Each row was made from one path, in order. Every step used is in the known rows, and no mark comes twice. Write each row's path.
In the rows, 128 means zero.
Known rows:
m-v-d: [137 126 128 156  88 179 130  82 131 123 102  92 122 122 126 125 117  97
 107 118 125  85 116 145 134]
v-w-l-j: [128 132 218 148 143 129 133  74 123  48 155  96 101  92 142 146 160 105
 143 133  86 211  91 114 190]
w-l-j-v: [119 172 212 136 145 115 156  63 123 140 145 124 122 116  89 149 153 109
 148 130 123 153  88 148  98]
m-n: [ 99 141 155 151 133 115  93 189 134 159 143 170 144 129  96 142 104 139
  84 137  79 138 106 101  92]
m-n-w-v: [ 96 116  99 126 136 111 138 201 110 145 121 127 163 123  97 147 122 138
 118 114  76 151 165 104 159]
n-j-l-v: [148 183 174 150 128 126 150 118 140  65 136 104 109 152 157  96 185  83
  95 128 105 195 119 160 114]
l-v-m: [165 146 120 128 166 142  76  48 127  70 115 125  99 127 203 115 152  51
 121 126 131 134 113 151 139]
v-m-n: [121 147 121 131 163 118  65 155 157 153 125 171 118 123 155 130  90 110
 102 147 113 118 103 116 105]
d-j-v-m-n-w: [108 136 100  66 123 112 115 212 148 204  97 143 172 129  89 135  96 154
 122 152 142  83 115 113 105]
n-v-d: [121 174 132 167 102 169 146 154 118 103  96  97 142 171 139 111 151 101
  76 136 158 114 140 112 119]
n-m-v-d-j: [104 126 139 128  71 149 166 129 121 124 115 112 144 147  43 119 111 114
  92 106 145  90 167 153 140]
v-w-d-j: [124  65 122 109  94 129 153 144 143 110 180 139 140 111 131 137 130 197
 178 111 147 143 162 115 129]
w-v-d-j: [144  82 110 113  80 147 174 113 134 133 147 118 129 153  59 117  96 142
 129  95 154 113 187 146 169]
d-v-w: [149  71 150 168 114 136 123 120 128 123 138  70  97 124 107 189 139 181
 139 128 105 126  96  98 157]
v-w: [132 110 151 161 105 152 105 136 141  83 145  93 101 110 168 164 137 133
 135 139 107 162  80 105 139]
v-w-d: [120  93 115 143 119 147 127 130 138  83 167 119 122  99 214 152 157 162
 186 118 127 160 131 113 112]
l-w-v-m-n: [142 117  94 106 173  89  96  97 143 139 137 145 120 120 152 117  82  87
 119 137 102 162 132 114 142]
w-d: [ 99 119 116 157 121 131 142 150 114  89 169 171 132 123 162 129 162 166
 165  98 130 133 164 134  75]
m-n-v-w-l-j-d: [131 163 200 124 154 126 130  90  95 187  99  98 164  96 143 126 130  91
  98 177 118 187  79  93 191]
v-d: [127 135 130 157  79 178 131 140 127  88 123 113 115 149 134 123 130 111
 107 120 134 109 118 135 120]
v-m-n-j-l: [125 196 139 142 140 107 123 201 191 129 130 149  93 146 163  98 116 124
  97 157 130 161 108 147  89]
w-v-m-n-j-d: [143 150  96 141 141 130 127 124 112 186  98 150 135 130 124  83  89  91
 129 153 184 129 144 126 140]
m-n-w-l: [ 72 158 162 147 124  89 124 234 107 110 124 141 149 116  89 153 111 168
 100 143  67 150 123  97 119]
v-m: [133 146 112 153 140 136  88 119 140  84 128 148  82 131 174 126 126 105
 130 127 148 109 111 147 111]
l-v-m-n-j-d: [156 168 127 129 145 143  99 103  99 161  84 143 151 129 147  68 119  57
 101 167 170 137 110 121 132]

Write each row's path:
[124 115  84 107 127 125 105 194  91 209  67 124 160 124 104 140 109 162
 108 151 121  67 108 107 157]	j-d-v-m-n-w
[116 113  83 111 106 158 145 178 122 139  97  95 162 135 121 129 112 114
 114 118 102 126 162 112 176]	m-n-w-v-d
[ 77 167 157 184 123 123 136 129 102  98 116 124 125 124  92 150 149  92
  93 107  99 122 138 151 103]	n-m-v
[124 155 101 105 139  85 150 158 162  88 163 157 121 130 208  68 138 135
 147 143 133 188 143 134  75]	v-m-n-j-l-w-d
[126 158 186 128 133 144 147  74 124 151 138 126 137 126  94 138 174  97
 140 123 127 137  83 144  97]	l-j-v
[ 88 127  67 101 147 124 110 213 124 118 120 168 168 109 194 119 143 160
 158 125 122 117 163 109 106]	v-m-n-w-d
[141 102 218 155 149 117 148  62 110  80 148  79  98 102  91 165 162 146
 146 124  85 183 103 107 205]	d-v-w-l-j
[127  69 117 150 118  92 170 111  80 100 169 130 130 141  86 134 164 204
 158  96 110 124 165 111 104]	l-w-d-v
[143 152 160 114 104 187 154  65 134 144 113  94 138 138 119 121 157  75
 133 127 150 115  89 148 121]	l-j-v-d
[141 121  87  83 136 120 136  91 162 178 145 162 124 129 147 127 112 156
 192 122 211  73 145 165  61]	w-d-j-v-m
[126  93  63 130 145 123 134 149 105 105 113 129 119 130 152 142 163 191
 179 104 153  72 173 132 133]	n-w-d-v-m
[178 141 126  79 146 115 110  65 172 115 133 119  89 134 190 113 132  90
 112 125 129 139 115 191 147]	d-j-l-v-m
[150 124 157 115 181  99 104  69 107 214 102 142 123 108  95 135  93 131
 117 149 119 109 102 124 177]	w-l-j-d-v-m-n
[159 102 143  98  84 160 143  88 120 104 131 110 147 153  85 101 129 104
  98 111 137 121 150 140 162]	l-v-d-j
[156 113  85 126 152 105 123  55 125  68 142 119  82 128 170 112 117  79
 151 116 135 157 144 143 152]	l-w-v-m
[147 135 115  98 126 122 121  98 165 179 131 145 108 140 110 136  98 134
 153 135 196  72 109 161  77]	d-j-v-m
[119  84  95  77  85 137 166 190 129 166 118 117 177 145  47 117  86 155
 110 113 124 114 188 113 185]	m-n-w-v-d-j
[ 96 148  98 114 137 126  87 228 128 123  93 146 150 122 145 129 120 129
 103 146 101 115 114 102 131]	v-m-n-w
[151 108 109 161 148 120 106 103 125 124 121 129  79 144 114 152 128 156
 134 117 146  74 127 138 130]	d-v-m
[119  78 117 169 130 113 158 132  98 133 159 144 125 139  89 158 162 219
 164  88 125  93 177 125 100]	w-d-v
[134 114  97  50 148  85 120 111 160 207 150 171 161 121 131 110  80 145
 156 148 159 114 126 119  63]	l-w-d-j-v-m-n
